Known rows, with every way that one mark hangs from another
J_877(J_623): [-0.84  0.32  0.53  0.26 -0.76 -1.63  0.33 -1.12  0.17 -0.56 -0.34  0.14
  0.87 -0.59 -1.29  0.62  0.15  0.61  0.05 -1.56 -0.33 -1.19  0.13 -0.67
  0.46 -0.60  1.27]
J_876(J_623(J_659 J_949(J_208 J_310))): [ 0.64 -0.32  0.57  1.86  0.85  1.34 -0.49 -2.03 -2.49  2.71 -2.52 -1.49
 -0.81  0.52 -0.27 -2.47  2.97 -2.92 -3.08  1.47 -1.60  1.86  3.89  0.97
 -1.76  0.11  3.48]
J_684(J_33(J_949(J_310 J_623(J_659) J_732))): [ 2.20 -1.47 -0.58  0.13  1.86 -0.38  1.38  2.25  0.36  0.57 -1.63 -1.55
  0.44 -4.09 -2.12 -0.07  3.00 -1.56 -0.79  0.55 -1.97 -2.65  0.41  1.82
 -1.24  1.27  3.58]
J_659(J_623(J_876 J_949)): [ 0.91 -3.02 -0.14  0.61  1.31  2.58 -0.46 -2.07 -0.41  1.30 -1.87 -2.20
 -1.52 -0.90  0.81 -1.13  0.92 -2.50 -1.17  0.26  0.08 -0.61 -0.37  1.97
 -2.07  1.37  2.27]
J_684(J_33(J_949)): [ 1.34 -0.70 -0.75  0.02  1.33 -0.20 -1.37  0.57  0.45  0.70 -0.65  0.22
  0.45 -1.29 -0.16  0.07  0.17 -2.86  1.23 -0.62 -1.90 -2.42 -0.74 -0.01
  0.10  1.27 -2.34]
J_659(J_623(J_949(J_208))): [ 0.80 -1.29  0.10 -0.27  1.03  2.63 -0.34 -1.89 -0.78  2.19 -1.04 -1.53
 -0.95  0.16  0.58 -1.39 -0.66 -1.10  0.17  1.73 -1.50 -1.28  0.30  1.83
 -3.41  0.69  2.22]
J_33(J_684 J_949(J_208 J_623 J_732)): [ 1.63 -1.62 -2.81 -2.25  1.08  1.06  0.46  2.52  1.88  0.17 -1.40 -2.15
  2.74 -3.31 -1.31 -1.99  3.55  1.66  1.26  4.32 -2.91 -5.02 -0.61  1.11
 -0.94  0.61  1.64]
J_623(J_659 J_876 J_949(J_208)): [-1.58 -2.73  0.57  1.51  2.54  5.87 -0.85 -2.52 -0.60  2.16 -3.57  0.05
  2.51  1.59  1.33 -3.10  4.51 -5.15 -4.12  2.08  0.32  2.52  3.23  3.11
 -0.25  1.71  3.51]
J_310(J_949(J_208 J_732)): [-0.21 -2.91 -3.18 -1.65  0.46  4.43  0.58 -1.60  1.52  0.86 -1.50  1.13
  2.12  0.05  1.08 -1.80  2.31 -1.69 -0.65  2.54 -3.40 -0.81  0.06  3.39
  0.07 -0.17  1.73]
J_623(J_659 J_949): [-0.16 -0.14  1.43  1.38  0.72  1.37  1.27 -2.91 -2.34  1.51 -2.09 -1.10
 -0.20  0.57  0.82 -1.29  0.80 -2.90 -3.40 -1.59  0.31  1.76  2.63  2.57
 -0.52  2.26  4.12]
J_208(J_949): [-0.19 -0.58 -0.48 -0.43 -0.56  0.74 -0.17  1.41 -1.90  0.40 -0.68 -1.32
 -1.52 -0.14  1.49  0.16 -1.75 -0.68 -0.95  0.43  1.26  0.78  0.43  0.76
  1.48  0.43 -0.01]
J_310(J_949(J_33(J_684) J_623)): [ 1.72 -1.71 -2.64 -0.32 -1.58  0.34  1.97  1.86 -0.07  0.32 -0.98 -2.40
 -3.53 -2.04 -0.84  0.35  0.23  0.78 -0.91  1.81 -1.15 -0.47 -0.32 -1.98
 -1.26  1.55  0.45]
J_33(J_684 J_949(J_310 J_623(J_659) J_732)): [ 2.09 -0.60 -1.50 -0.04  0.76 -1.79  1.64  2.96 -0.33  0.58 -1.94 -3.83
  0.31 -4.01 -3.03 -1.50  3.97  0.62 -2.11  1.89 -1.18 -2.23  0.95  1.08
 -0.23  2.19  4.66]
J_659(J_623(J_876 J_949(J_33(J_684)))): [ 0.18 -2.93 -1.04  0.94  0.20  2.89  1.02  1.00  0.22  1.68 -3.20 -1.91
 -2.68 -1.70  0.04 -1.10  2.06 -2.92 -1.31  3.17  0.28 -0.37  0.47 -1.88
 -2.39  2.43  0.02]
J_208(J_949(J_310 J_623(J_876) J_732)): [ 0.02 -3.45 -1.83 -1.32  0.37  2.31  0.74  3.43  0.33  0.02 -2.02 -2.07
 -0.91 -3.67  0.13 -0.60  3.19  0.14 -1.82  2.75  1.42 -0.87  0.22  1.88
  0.16 -0.43  2.75]
J_659(J_623(J_949(J_33 J_310))): [ 0.26 -0.59  0.17  0.31 -0.66  0.77  0.78 -0.09 -0.95  2.59 -1.07 -1.16
 -4.86 -2.34 -1.20 -0.26 -0.15 -1.37 -1.16  2.01  0.07 -1.12  0.82 -2.89
 -4.24  1.68  0.78]
J_33(J_684 J_949(J_208 J_310 J_732)): [-0.21 -1.02 -2.88 -1.41  0.67  1.02 -1.01  3.08  1.68  1.89 -2.20 -0.32
  2.56 -1.93 -1.86 -2.91  4.79 -1.12 -0.27  4.47 -2.72 -2.68  1.02 -0.08
  0.17  1.05 -0.12]
J_659(J_623(J_949(J_208 J_310 J_732))): [ 0.20 -1.92 -0.74 -0.99  0.95  2.97  0.84 -0.65  0.48  2.62 -1.87 -0.51
 -0.23 -1.68 -0.48 -2.16  1.88 -1.03 -0.24  2.92 -2.32 -2.14  0.78  2.31
 -3.82  0.18  3.57]
J_310(J_949(J_33 J_208 J_623(J_659 J_876))): [ 0.03 -4.30 -1.87  0.73  1.28  6.24 -0.07 -0.41  0.60  0.86 -2.15 -0.97
 -0.51 -0.54 -0.16 -1.19  4.30 -3.06 -3.91  5.22 -0.22  1.56  1.19 -0.09
 -1.02  1.22  2.89]
J_208(J_949(J_310 J_623(J_876))): [ 0.48 -2.51 -0.92 -0.11  0.28  1.01 -0.98  3.48 -1.12  0.52 -1.30 -3.14
 -2.74 -2.17 -0.13  0.00  1.51 -0.01 -2.25  1.75  2.57  0.67  0.38  0.23
  0.23  0.10  1.48]
J_732(J_949(J_310 J_623)): [ 1.95 -0.24  0.24  0.70 -0.26 -1.34 -0.05  0.63 -1.59  1.30  1.19 -2.56
 -3.32 -3.94 -1.18  0.14 -0.65  1.82 -2.21  0.42 -0.72 -2.37  0.83 -0.18
 -1.86  0.88  2.27]
J_684(J_33(J_949(J_208 J_732))): [ 0.05 -2.27 -1.94 -1.50  2.18  3.40 -0.69  1.04  2.57  0.79 -1.69  2.12
  3.87 -1.74  0.30 -1.36  2.96 -3.17  1.99  2.96 -3.80 -3.93 -0.42  1.66
 -0.40  0.06 -1.27]
J_659(J_623): [ 1.70 -0.62 -0.07  0.15  0.23 -0.58  0.18  0.27 -0.40 -0.10  0.63 -1.95
 -1.88 -0.91 -0.68  0.76 -1.94  0.88  1.15  0.62 -0.44 -1.11 -1.57  0.20
 -1.49 -0.09  1.06]
J_949(J_310 J_623): [ 1.29  0.24  0.30 -0.25 -0.13 -1.92  0.27  1.91 -0.31  0.33  0.57 -1.95
 -2.26 -2.00 -1.94  0.52  0.49  2.53 -0.25  0.22  0.62 -0.80  0.02 -0.83
 -1.94 -0.32  1.85]
J_949(J_33 J_623): [ 0.56 -0.30 -0.23 -0.68 -0.59  0.39  1.65  1.47  0.82 -0.59  0.41 -0.66
 -2.38 -2.77 -0.93  1.06  0.45  2.00  0.44  2.63  0.63 -1.97 -0.58 -3.42
 -2.55 -0.23  0.11]

Rows
[ 1.85 -3.67 -1.43  1.29  1.31  2.64  0.23 -1.54 -0.97  0.03 -1.55 -3.08
 -0.94 -0.59  0.18 -0.69  2.43 -2.04 -3.91  0.01  0.06  1.94  0.39  3.32
  0.46  1.55  4.98] -> J_310(J_949(J_623(J_659 J_876)))
[ 0.05 -3.48 -0.90  0.15  1.08  2.73  1.48  3.00 -0.93  0.07 -2.82 -2.72
 -0.41 -2.92 -0.05 -0.73  3.79 -1.20 -4.04  2.61  2.04  1.24  1.45  3.07
  0.89  0.53  5.54] -> J_208(J_949(J_310 J_623(J_659 J_876) J_732))
[-1.61 -1.28 -0.59 -1.23  0.72  3.66  0.68 -0.99  0.77  2.68 -2.48  1.47
  1.74 -0.72  0.21 -2.77  3.99 -1.89 -1.37  2.25 -1.79 -1.05  2.38  2.20
 -2.16  0.33  2.40] -> J_623(J_949(J_208 J_310 J_732))
[ 2.73 -0.95 -0.55 -0.48  1.50 -1.25 -0.65  1.35  0.29 -0.08 -0.02 -1.78
 -0.63 -2.97 -0.94  0.88 -0.18 -0.33  1.93 -0.58 -1.77 -3.85 -1.64  0.07
 -1.31  0.81 -0.52] -> J_684(J_33(J_949(J_623)))
[ 1.29 -1.26 -2.72 -1.94  0.82  0.12 -0.13  3.71  1.73  1.26 -1.55 -2.30
  1.52 -3.66 -2.55 -2.13  4.47  1.61  0.43  4.57 -2.53 -4.23  0.21  0.07
 -1.29  0.65  1.60] -> J_33(J_684 J_949(J_208 J_310 J_623 J_732))
[ 0.83 -0.84 -2.73 -1.29  0.17 -0.27  0.58  1.48  1.27  0.07 -1.81 -1.23
  2.24 -2.73 -0.79 -1.67  2.93 -0.57  0.29  1.78 -2.42 -3.50 -0.35  0.87
  0.98  1.62  0.16] -> J_33(J_684 J_949(J_732))
[ 2.35 -1.90 -1.57 -1.52  1.59  0.16  1.17  1.41  1.89 -0.57 -0.66 -0.75
  1.24 -4.40 -0.63  0.27  1.62 -0.12  2.32  0.46 -2.89 -5.43 -1.85  1.64
 -1.49  0.28  0.81] -> J_684(J_33(J_949(J_623 J_732)))
[-0.07 -2.37  0.49  1.28  2.19  2.94 -1.16  1.91  0.10  1.09 -1.80 -1.56
  0.82 -0.38 -1.66 -1.50  4.86 -1.15 -3.20  3.81  1.29  1.87  1.88  0.76
 -1.01 -0.03  3.93] -> J_949(J_208 J_310 J_623(J_659 J_876))
[ 1.03 -0.45 -0.20 -0.63 -0.78 -1.15  0.14  3.39 -2.22  0.65 -0.12 -3.35
 -3.78 -2.15 -0.53  0.62 -1.19  1.82 -1.22  0.70  1.79  0.02  0.46 -0.02
 -0.44  0.05  1.68] -> J_208(J_949(J_310 J_623))
[-0.99 -2.97 -3.99 -1.28 -0.82  4.79  1.89  1.51  2.24  1.25 -2.72  1.47
  0.93 -0.85  0.31 -1.97  3.41 -2.09 -0.85  5.42 -3.21 -0.43  0.87 -0.48
 -0.20  0.83 -0.17] -> J_310(J_949(J_33(J_684) J_208 J_732))
[ 1.20 -2.96 -2.49 -1.41  1.55  1.24 -0.98  1.28  2.14  0.26 -1.29 -1.86
  1.03 -4.67 -1.98 -1.57  5.96 -0.18 -1.07  2.70 -0.80 -4.40 -0.84  0.72
 -0.96  0.58  1.93] -> J_33(J_949(J_310 J_623(J_876) J_732))
[-0.59 -1.34 -1.85 -1.37 -0.46  1.84  2.47  5.28  2.53  0.90 -1.89  0.20
  0.06 -3.32 -2.43 -1.01  4.43  1.92  0.33  6.60 -1.07 -1.96  1.04 -3.01
 -2.74 -0.51  0.74] -> J_949(J_33(J_684) J_208 J_310 J_623 J_732)
[ 1.08 -1.38 -2.10 -2.38  1.27  1.15 -0.75  1.55  1.87  0.94 -0.39 -1.25
  1.50 -3.76 -2.16 -1.84  4.19  1.25  0.32  4.26 -2.36 -5.15 -0.38  0.43
 -2.12 -0.07  1.95] -> J_33(J_949(J_208 J_310 J_623 J_732))
[ 0.48 -3.20 -3.89 -1.80 -0.62  3.81  2.79  2.15  2.12  0.59 -2.09 -0.55
 -0.15 -2.56 -0.36 -1.12  3.02  0.47 -0.14  5.39 -2.94 -1.93  0.04 -0.32
 -1.67  0.49  1.45] -> J_310(J_949(J_33(J_684) J_208 J_623 J_732))
[-2.63 -2.03  1.18  2.03  0.32  3.39  1.13 -3.17 -0.38  0.97 -3.77  0.62
  0.62 -0.87 -0.43 -1.00  4.31 -4.93 -4.62  0.52  1.17  0.90  3.13 -1.16
 -0.59  2.01  3.27] -> J_877(J_623(J_659 J_876 J_949(J_33)))
[-0.78 -2.25  0.88  1.89  1.77  3.67  0.06 -2.87 -1.34  1.37 -3.20 -0.86
  0.84  0.59  1.13 -2.08  3.51 -4.78 -4.51 -0.52  1.12  2.55  2.65  3.01
  0.06  2.35  3.86] -> J_623(J_659 J_876 J_949)
[-0.34  0.01 -0.73  1.69 -1.67  0.02  0.56  3.05 -0.91  2.14 -0.77 -0.21
 -3.34 -3.23 -1.15 -0.53  0.75 -1.12 -3.00  3.28 -0.74 -0.62  2.43 -4.13
 -0.60  2.33 -1.67] -> J_732(J_949(J_33(J_684) J_310))
[-1.63 -1.94  1.49  2.09  1.11  1.82  0.45 -4.03 -1.26  0.84 -3.57 -0.67
  1.76  0.15 -0.12 -1.35  3.70 -4.23 -4.46 -2.10  0.85  1.36  2.87  2.25
  0.51  1.73  4.91] -> J_877(J_623(J_659 J_876 J_949))
[ 0.53 -3.25 -1.43 -1.08  1.31  2.59  1.47  0.68  2.56 -1.43 -1.25 -0.67
  1.85 -3.11 -0.01 -0.43  4.09  0.98 -0.11  2.01 -0.05 -2.30 -1.02  1.96
 -0.75 -0.96  2.90] -> J_949(J_623(J_876) J_732)
[-1.59 -1.27  0.32  0.13  1.39  3.99  1.37 -1.43 -0.53  2.73 -3.27  0.77
  1.99 -0.05  0.00 -3.03  4.37 -3.27 -3.59  2.21 -1.15  1.10  3.75  3.39
 -1.59  1.26  5.10] -> J_623(J_659 J_949(J_208 J_310 J_732))
[ 0.66 -2.75  0.42  2.30  2.04  3.46 -1.35  0.62 -1.14  2.00 -1.02 -2.03
 -0.14 -2.39 -0.83 -1.83  3.79 -1.78 -5.15  3.95 -0.03  0.22  2.70  1.45
 -0.90  1.21  4.34] -> J_732(J_949(J_208 J_310 J_623(J_659 J_876)))
[-1.19 -4.57 -1.74 -1.02  1.42  7.62  1.03 -0.99  2.58  1.55 -3.11  1.00
  0.90 -2.23  0.97 -2.21  4.60 -3.42 -0.78  6.36 -1.41 -2.66  0.33  0.10
 -3.75  0.46  1.37] -> J_659(J_623(J_876 J_949(J_33 J_208 J_732)))
[ 0.74 -0.86 -0.40  0.50 -0.78  0.73  2.14  0.89 -0.77  1.73 -1.98 -2.10
 -3.75 -1.85 -0.39 -0.35 -0.70 -1.00 -0.33  2.02 -0.54 -1.04  0.53 -2.22
 -3.08  2.35  0.50] -> J_659(J_623(J_949(J_33(J_684))))
[-2.62 -1.44  0.04  0.03  0.55  5.45  2.23 -0.60  0.30  2.86 -3.56  2.10
  0.86 -1.03 -0.36 -2.59  5.29 -3.88 -3.75  4.76 -0.74  0.60  3.91 -0.20
 -2.63  1.47  3.32] -> J_623(J_659 J_949(J_33 J_208 J_310 J_732))
[-1.89 -3.81 -1.37 -1.05  1.99  6.77  0.09 -2.15  2.11  1.45 -3.60  1.79
  3.97 -0.32  1.89 -3.33  5.71 -3.52 -1.56  3.08 -1.37 -0.97  1.68  3.46
 -1.07  0.35  2.17] -> J_623(J_876 J_949(J_208 J_732))
[-2.66 -3.86 -2.28 -0.69  0.82  7.02  1.56  0.91  2.82  1.83 -4.87  2.01
  2.72 -1.34  1.10 -3.34  6.80 -3.93 -1.80  5.98 -1.17 -0.71  2.36 -0.34
 -1.38  1.35  0.01] -> J_623(J_876 J_949(J_33(J_684) J_208 J_732))
[-2.01  0.00  1.71  1.52 -0.65  1.02  2.31 -3.32 -1.50  1.13 -2.56  0.43
 -0.47 -0.84 -0.71 -0.35  1.63 -3.04 -3.58 -0.56  0.47  0.23  3.06 -1.57
 -1.30  1.93  3.48] -> J_877(J_623(J_659 J_949(J_33)))
[-2.15 -1.72 -1.54 -1.61  0.15  5.04  1.54  1.23  2.94  0.24 -1.36  3.26
  2.24 -1.44  0.08 -1.05  3.54 -0.95  0.54  6.13 -1.36 -2.01  0.55 -1.96
 -1.60 -0.90 -0.67] -> J_949(J_33 J_208 J_732)
[-2.48 -2.95 -0.26  0.97  0.91  5.31  1.97 -0.79  0.79  2.04 -4.40  1.48
  0.32 -2.03 -0.08 -2.45  6.93 -5.44 -5.15  3.23  0.77  1.12  3.40  0.00
 -1.55  2.13  3.39] -> J_623(J_659 J_876 J_949(J_33 J_310 J_732))
[-1.21 -0.35  0.57 -0.08  0.63  2.08 -1.07 -0.93 -0.67  3.17 -1.90  0.39
 -0.24  0.63  0.03 -2.35  2.21 -1.92 -1.86  1.23 -0.72  0.55  2.68  0.65
 -2.15  0.86  1.07] -> J_623(J_949(J_208 J_310))
[-2.88 -1.65  1.33  2.31  0.01  2.19  0.61 -1.97 -0.61  1.98 -3.90  0.64
 -0.51 -1.17 -1.70 -1.22  5.32 -4.92 -5.59  0.78  1.54  1.61  3.91 -2.21
 -0.96  2.07  3.22] -> J_877(J_623(J_659 J_876 J_949(J_33 J_310)))
[-2.57 -2.43 -1.07  0.79  0.37  4.61 -0.70  2.26  1.10  3.52 -4.47  0.99
 -0.33 -0.19 -0.48 -2.98  5.96 -4.15 -3.05  5.26  0.43  1.45  3.41 -2.92
 -1.74  1.98 -1.31] -> J_623(J_876 J_949(J_33(J_684) J_208 J_310))
[-2.29  0.43  1.99  1.77 -0.98  0.05  1.76 -1.99 -1.64  2.09 -2.78  0.34
 -1.71 -1.21 -2.11 -0.58  2.61 -3.13 -4.48 -0.30  0.67  0.94  3.91 -2.59
 -1.69  1.99  3.47] -> J_877(J_623(J_659 J_949(J_33 J_310)))
[-0.88 -3.04 -0.02  0.85  1.74  5.34  0.27  1.47  1.16  0.27 -1.79 -0.15
  0.77 -1.11 -0.66 -0.77  4.63 -1.68 -2.50  6.21  1.29  0.72  1.40 -1.73
 -1.59  0.17  2.16] -> J_949(J_33 J_208 J_623(J_659 J_876))
[-3.42 -2.60  0.02  0.22  0.42  5.10 -0.54 -2.54  1.68  1.62 -3.34  2.25
  1.78 -0.57 -0.10 -1.78  4.91 -3.80 -2.21  3.15 -0.15 -1.18  2.26 -2.33
 -1.67  0.49  0.20] -> J_877(J_623(J_876 J_949(J_33 J_208)))
[ 0.61 -1.22 -1.65 -0.72  1.19  0.30 -0.26  1.92  1.67  1.13 -1.62  1.13
  1.08 -2.92 -1.26 -0.71  2.79 -2.84  0.80  0.68 -2.68 -3.08 -0.17  0.52
 -0.41  0.75 -0.90] -> J_684(J_33(J_949(J_310 J_732)))
[-0.37 -1.54 -0.64 -0.39 -0.75  1.87  3.34  3.84 -1.16  0.25 -1.86 -1.72
 -2.70 -3.97 -0.71  0.36  1.85 -0.12 -3.13  4.16  1.75  0.11  1.68 -0.81
 -0.91  0.72  4.03] -> J_208(J_949(J_33 J_310 J_623(J_659) J_732))
[ 0.19 -3.19 -1.59  0.92  0.54  4.50 -0.07  2.84  1.06  1.16 -1.45 -1.14
 -0.57 -3.53 -0.20 -1.39  3.32 -0.54 -2.26  6.74 -0.98 -2.20  1.24 -2.49
 -1.47  1.32 -0.55] -> J_732(J_949(J_33(J_684) J_208 J_623(J_876)))
[-0.06 -2.53 -0.98  1.30 -0.11  1.94  0.43  2.28  0.05  2.64 -3.45 -1.95
 -3.86 -2.10 -1.27 -1.36  2.92 -3.00 -2.23  3.38  0.58  0.46  1.30 -2.88
 -2.81  2.50  0.09] -> J_659(J_623(J_876 J_949(J_33(J_684) J_310)))
[-2.45 -0.97 -0.01 -0.97  0.06  1.78  0.90 -2.20  0.89  2.08 -2.89  1.58
  2.61 -1.28 -1.13 -2.24  4.01 -1.33 -1.31  0.69 -2.08 -2.21  2.57  1.46
 -1.77 -0.21  3.61] -> J_877(J_623(J_949(J_208 J_310 J_732)))
[ 1.52 -0.66 -0.73  0.74 -1.24 -0.07  2.09  2.52 -0.76  0.51  0.14 -2.23
 -3.31 -4.62 -0.65  0.48 -0.37  1.62 -1.49  3.06 -0.96 -2.83  0.65 -3.05
 -1.65  1.85  0.11] -> J_732(J_949(J_33(J_684) J_623))
[-0.72 -4.09 -1.17 -0.27  0.60  5.12  2.79  2.61  0.08 -0.90 -2.88 -1.38
 -0.38 -3.70  0.94 -0.14  3.64 -1.76 -3.42  5.08  2.15  0.00  0.87  0.43
  0.08  0.62  3.71] -> J_208(J_949(J_33 J_623(J_659 J_876) J_732))
[ 0.46 -0.48 -1.99 -0.61  0.81  0.65 -2.20  1.85  0.38  1.51 -1.34 -1.31
  2.04 -0.25 -0.85 -2.23  2.16 -1.18  0.13  3.37 -2.08 -1.96  0.50 -0.64
  0.69  1.49 -1.52] -> J_33(J_684 J_949(J_208))
